Every row comes from one small tree of marks. The marks that hang from a mark follow it in brackets, in the order of their numbers. Every link used is in the known rows. Which tree was each row made from?
Known rows:
J449(J989(J78 J415 J745)): [ -6  36  24  23  15  -4  31   0   2  12 -10  32  14 -19 -30 -11  66 -45
 -19 -36  13 -18   8 -13 -13 -39  27 -25 -16  57   6  39 -19  34  37 -21
  38   4  24 -10  29]
J449(J989(J415)): [-19  30  23  23   5  -8  20  -2   3   8 -29  21  28 -14 -23 -17  46 -42
 -23 -26  14 -13  19 -12   1 -46  17 -25 -12  43   3  31 -16  24  31 -16
  29  14  34  -5  17]
J340(J76(J553 J745)): [-15  48  28  29 -19 -37 -12  -8 -31   9  -5  11  80  10 -24   4  22 -17
 -12 -32  30 -30  33  -2   6 -37   8 -11  26   2  -3 -14  -1 -10  20  21
  21  16  45 -29  42]
J9(J745(J76(J340 J553) J989(J415 J449))): [ -6  35  15  31 -14 -19  -4  14 -24  16   8   3  70  17  -9 -14  37 -40
 -17 -25  32   5  23  15   1 -36  14 -17  11  37  -2  13 -16   2  20  28
  30  16  25 -22  23]
J340(J76(J553 J745(J989))): [-16  52  22  30 -24 -33 -12  -6 -31   8  -2   9  83  13 -22   4  23 -15
 -11 -30  35 -22  33  -3   5 -41   7 -14  28   5  -7 -16   1  -7  23  26
  18  17  40 -30  44]
J745(J9 J76 J989): [ 14  29  24  27 -14   8   2  17  -9   6   2 -10  78  21  -8  -6  39 -39
 -36 -11  40  15  15   6 -11 -36  15 -29  15  36 -11  -1 -18   6  36  37
  10  19  19 -12  33]
J340(J76(J745)): [-11  42  26  24 -14 -27  -5  -2 -19   4  -7  14  71   3 -27   5  23 -25
 -19 -32  25 -24  31  -1   5 -37  15 -15  18  10   0 -11  -7  -4  26  11
  21  17  40 -23  37]
J656(J78(J989) J705): [ 31  13  16  22  -6  15  11 -19  10  20 -31  17  26 -42 -11  -4  35 -24
 -17 -11  26 -41   0 -35 -24 -39  38  -6 -33  50   3   8  -6  28  55   8
  15  -7  37   3   2]
J553(J76(J340 J745(J9 J989(J78 J449)))): [ -1  59  28  30 -26 -28   4  -2 -30   4   9   6  91  17 -16  -2  32 -14
 -14 -25  44 -16  27   3  -8 -38   2 -16  29  19  -3   0   4  -8  26  31
  13  17  38 -37  55]
J76(J340 J553 J745(J9 J989(J78 J415))): [ -8  74  23  40 -40 -39  -4  -5 -43  14   6   2  96  31 -14   6  36  -6
 -15 -20  46 -17  28   1 -13 -49  -7 -29  34  13 -19  10   8 -10  21  43
  22  17  43 -35  54]
J76(J340 J745(J989)): [ -9  53  21  27 -22 -27  -3   6 -26   5  -1  10  84   6 -24   4  26 -17
 -18 -27  34 -12  32   1   8 -38  11 -24  21  14 -10  -6   1  -8  25  25
  19  18  38 -25  41]
J656(J78 J705): [ 27  15  22  15 -11  18   9 -12   7  25 -28  15  38 -39 -10  -1  29 -25
 -17  -8  26 -40   8 -28 -18 -45  38  -6 -26  50  -1   7   2  20  48   7
  22   2  40  -1   6]
J989(J78(J656(J705)) J415 J449 J745(J9)): [ 42  38  24  31  -5  16  35  -1  -1  24  11  25  -2 -12 -21   3  77 -57
 -21 -23  19 -23 -11 -13 -45 -49  37 -14 -26  86   5  53 -14  31  50 -11
  43   4  21 -21  34]
J76(J553 J745(J9 J989(J415 J449))): [-10  64  21  34 -31 -22  -6  -1 -27   9   5   8  82  21 -16  -1  35 -28
 -19 -18  38  -4  25   3 -11 -48   4 -36  27  27  -9  11   5  -8  25  27
  18  24  34 -23  43]
J656(J78(J989(J415 J449 J745(J76))) J705): [ 33  17  14  28   1  19  11 -22  10  24 -17  21   7 -38  -9  -5  50 -44
 -14 -13  20 -32  -9 -28 -32 -37  40  -6 -32  71  10  21  -9  33  55   1
  24  -6  33  -6   4]
J745(J9 J76(J340 J553) J989(J78 J415)): [ 11  50  23  41 -31 -16   6   6 -31  17   4 -16  81  40  -1  -5  50 -28
 -24 -11  47   4  14   4 -23 -49  -3 -23  21  38 -21  19  -6   6  28  52
  24  12  32 -33  45]
J705(J656(J78(J989))): [ 30  13  15  27 -11  14  20  -7   8  15 -26  17  30 -34 -14   0  38 -27
 -22 -18  23 -36   5 -25 -22 -44  43  -2 -21  49   1  14 -13  20  56   4
  17  -3  38   1   7]
J989(J78(J656) J415): [ 19  30  25  24 -13   1  33   6  -4  16 -24  16  20 -13 -20  -5  53 -40
 -20 -24  20 -25   8 -11 -20 -55  29  -9 -25  53  -8  43 -13  20  38   1
  40   3  37 -13  20]
J78(J656(J705) J989(J449 J745)): [ 46  13  17  36   7  17  21 -13   4  11  -5  26  -7 -37 -24   0  57 -39
 -16 -24  18 -39  -9 -25 -23 -30  53   1 -38  60  14  13 -27  31  56  -4
  15  -4  24  -5  14]
J449(J989): [-12  23  25  21   8  -7  20   3   1   4 -22  18  41 -19 -28 -15  40 -34
 -24 -27  20 -19  21 -15   6 -38  23 -23 -11  37   5  15 -16  21  31 -10
  21  10  28  -3  23]
J449(J989(J78 J415 J745(J9))): [ -2  40  26  25  10  -2  31   0   2  11  -6  28  20 -11 -27  -9  67 -43
 -26 -33  16 -15   5 -12 -22 -41  22 -31 -11  56   4  41 -21  34  39 -17
  34   7  22  -8  33]
J553(J76(J745(J989(J415)))): [-12  51  26  20 -17 -17  -2  -2 -18   3  -8  18  73   4 -15  -6  30 -25
 -12 -29  30  -9  29   7   1 -38  12 -16  23  16  -1   0  -2  -4  27  18
  17  23  41 -26  37]
J449(J989(J78 J745)): [  1  30  26  21  19  -4  31   6   0   8  -3  28  28 -24 -36 -10  59 -36
 -20 -38  19 -24  10 -16  -8 -31  32 -23 -15  50   7  24 -19  31  38 -15
  30   0  18  -8  35]
J449(J989(J78(J656(J705)) J415 J745)): [  7  31  23  29   9   6  34  -6   3  13 -12  33   2 -29 -23  -7  65 -37
 -19 -29  14 -31   1 -20 -25 -46  36 -20 -26  62   2  41 -21  41  43 -18
  35   5  26  -9  24]
J745(J76 J989(J415)): [  0  28  18  25  -8   3   2  14  -7  10 -13   1  53   9  -8 -13  41 -52
 -22 -18  26  15  17   7   1 -41  19 -19   5  44  -9  12 -14  11  31  24
  27  18  28 -17  19]
J989(J78(J656) J415 J449 J745(J9)): [ 36  41  27  31  -1  10  37   3  -3  21  14  24   3  -6 -26   2  78 -61
 -23 -30  18 -15  -8  -6 -39 -46  32 -15 -21  82   7  53 -17  26  47 -12
  43   4  19 -22  39]
J989(J78(J656) J415 J449): [ 24  29  20  31 -12  -2  40   7  -3  15 -11  12  14 -13 -23 -11  57 -56
 -18 -21  23 -22   6 -14 -22 -58  27  -8 -31  77   0  53  -6  20  38  -6
  43   1  30 -20  26]
J656(J705): [ 18  18  25  11  -8   7   5   1   0  18 -24  14  42 -22 -18  -3  32 -31
 -18 -14  21 -31  19 -18   1 -38  37  -8 -15  36   0   4  -6  13  38   3
  27   9  38  -5  10]

Write each row's tree:
[-11  56  22  34 -28 -32 -10  -7 -31   7   6   4  87  21 -20   4  26 -18
 -17 -25  39 -17  30  -2  -4 -44   2 -20  30  12  -6 -11   2  -7  25  27
  15  19  35 -31  50]
J340(J76(J553 J745(J9 J989(J449))))
[ 33  14  17  26  -5  17  19  -8   8  18 -19  23  24 -35 -17   3  44 -30
 -20 -23  19 -35   2 -23 -24 -39  47  -2 -20  51   4  13 -16  23  58   0
  19  -4  36   0   9]
J705(J656(J78(J989(J745))))
[ 35  23  15  26  -3  20  13 -24  12  24 -17  23   8 -35 -10  -1  51 -40
 -18 -13  21 -31  -9 -31 -37 -41  36 -10 -32  69   9  24  -8  33  58  -3
  22  -5  32  -2   7]
J656(J78(J989(J415 J449 J745(J9))) J705)
[  2  27  20  30  -4   1  36  -4   3   9 -27  22  15 -26 -18 -14  52 -31
 -21 -19  20 -33   8 -24 -22 -56  29 -21 -28  57  -5  43 -15  36  38 -10
  30   6  32  -7  19]
J449(J989(J78(J656(J705)) J415))
[ -5  62  28  28 -29 -27   1  -5 -29   6   1   9  86  20 -12  -1  33 -13
 -15 -26  40 -14  27   6 -10 -42   0 -17  30  14  -7   4   1  -6  26  30
  16  20  43 -36  50]
J553(J76(J340 J745(J9 J989(J78 J415))))
[ 11  31  37  23  13 -11  -3   4 -23  22  11  15  51   3 -26   1  51 -42
 -13 -38  19 -16  16   8   8 -13  27  -2  13  27   8  -6 -18   1  26  15
  31   8  34 -26  36]
J989(J745(J76(J340 J553)))
[ 22  20  23  20  10   8  13 -10   6  16 -16  22  26 -32 -25  -2  46 -36
 -19 -32  20 -23   1 -19 -13 -26  33  -7 -22  44  12   6 -16  21  51   1
  18  -8  28   0  16]
J656(J78(J989(J745)))
[ 24  25  12  37 -15  10  23  13  -7  10  -2  -2  36  -3  -6 -14  51 -51
 -18  -9  34  -3   5  -7 -23 -53  30 -15 -15  75 -11  31  -8  23  39  25
  30   8  21 -24  25]
J745(J76 J989(J78(J656(J705)) J415 J449))
[ -3  39  27  32   9  -7  25  -2  -7  12  -2  21  28  -2 -21 -11  67 -42
 -23 -30  20 -15   4  -7 -24 -38  20 -29  -4  54   2  37 -21  30  34  -4
  32   7  24 -15  36]
J449(J989(J78 J415 J745(J9 J76(J553))))
[  7  37  27  18  13   1  12   3  -1  22   4  29   7  -7 -32  -6  66 -77
 -15 -38   5   1   9   2  -1 -32  28 -11  -9  67  18  34 -12  15  36 -24
  47  11  27 -20  25]
J989(J415 J449 J745)
[ 17  43  27  34   6 -17  21   4 -22  25  19  14  25   8 -25  -8  75 -65
  -7 -34  21 -13   4   1 -16 -32  21  -5  -3  74   9  42  -6  15  29   5
  53  -2  29 -40  42]
J989(J78 J415 J449 J745(J76(J340 J553)))
[ 13  26  14  31 -11  -9  14  22 -18  10  14   3  67   3 -14 -11  38 -33
 -22 -25  37  -5  17   8  -9 -35  28 -17  -3  46  -3  13 -21   9  28  28
  25   8  14 -18  28]
J9(J745(J76(J340) J989(J78(J656) J449)))
[-11  32  21  25   3 -10  33   2   2   7 -24  20  28 -16 -25 -17  53 -39
 -22 -26  19 -19  15 -17 -10 -49  19 -26 -18  53  -1  41 -13  30  33 -13
  34   5  29  -7  24]
J449(J989(J78 J415))
[ 17  44  25  39 -27 -16   6  11 -33  14  11 -19  95  35  -6  -4  44 -19
 -24 -12  54  -3  16   1 -18 -40   2 -21  22  31 -19   4  -6   2  29  57
  16   8  26 -31  51]
J745(J9 J76(J340 J553) J989(J78))
[ -7  62  34  36 -31 -43 -11  -7 -43  14   4   3 102  26 -20   8  27  -5
 -18 -23  40 -30  33   3  -1 -36  -3 -22  36  -2 -10  -6   4 -21  16  37
  16  19  51 -31  51]
J76(J340 J553 J745(J9))
[-13  69  21  37 -33 -42  -4  -3 -43  14   1   8  88  20 -18   2  34 -10
  -6 -26  41 -22  31  -1  -1 -47   0 -20  27  14 -17   8  11  -9  18  38
  28  13  46 -37  48]
J76(J340 J553 J745(J989(J78 J415)))
[-12  57  31  33 -23 -46 -11  -6 -43  14  -1   8  94  14 -24   4  24  -8
  -8 -28  35 -34  36   1  12 -33   4 -13  29  -1  -7  -8   7 -21  12  32
  22  15  53 -33  45]
J76(J340 J553 J745)
[ 37  20  18  32   2  19  16 -19   5  15 -21  32 -17 -32 -16   4  60 -37
 -17 -25  10 -35 -10 -20 -27 -36  48  -1 -34  49   6  21 -33  34  55  -5
  21   1  35  -2   4]
J78(J656(J705) J989(J415 J745))
[ 38   9  17  33  -6  13  18 -13   3   8 -28  18  10 -33 -16  -1  41 -22
 -20 -16  22 -43  -1 -27 -18 -38  46  -1 -36  39   1   8 -27  26  52   8
   8  -2  35   2   5]
J78(J656(J705) J989)
[ 31  20  17  28 -10  19  19 -11   9  19 -20  22  21 -27 -12   4  48 -32
 -25 -20  19 -30  -1 -20 -33 -45  41  -7 -17  53   2  21 -17  24  59   0
  20   0  37   0   9]
J705(J656(J78(J989(J415 J745(J9)))))
[ 34  26  20  39   3  11  23 -12   3  10  -5  24  -8 -15 -23   0  66 -52
 -25 -29  14 -18 -10 -12 -28 -36  36  -9 -27  59  13  30 -34  27  52  -7
  18   2  25  -7  20]
J78(J656 J989(J415 J449 J745(J9)))
[ 18  49  34  30  -2 -12  15   1 -23  26  12  13  39  20 -18   2  73 -46
 -19 -32  23 -12   2   7 -27 -32  16 -15   9  48  -2  33 -17  13  32  17
  44   4  34 -31  43]
J989(J78 J415 J745(J9 J76(J340 J553)))
[ 33  29  26  35   9   6  34   7  -6  19  14  21   0 -11 -23  -5  76 -69
 -16 -31  15 -16  -7  -1 -30 -39  39  -7 -23  86   8  48 -19  25  40  -5
  47   1  22 -28  34]
J989(J78(J656) J415 J449 J745(J76))
[ 35  18  26  22 -11   7  32   8  -4  14 -16  13  34 -26 -23  -1  43 -23
 -19 -19  29 -42   9 -21 -19 -46  42  -5 -29  48  -7  21 -10  19  42  10
  29  -2  31  -9  24]
J989(J78(J656(J705)))
[  4  42  24  34 -23  -3  -5   6 -20  14  -3 -10  74  34   0  -8  44 -40
 -28 -10  39  15  15   9 -15 -45   4 -27  22  34 -15  11 -13   4  30  41
  17  22  30 -20  32]
J745(J9 J76(J553) J989(J415))
[ 45   9  21  35   8  19  14 -13   1  11 -10  24   1 -32 -16   3  54 -31
 -19 -23  17 -39 -10 -18 -24 -25  55   0 -30  45   7   3 -36  29  53   9
  11  -2  29  -4  10]
J78(J656(J705) J989(J745(J76)))
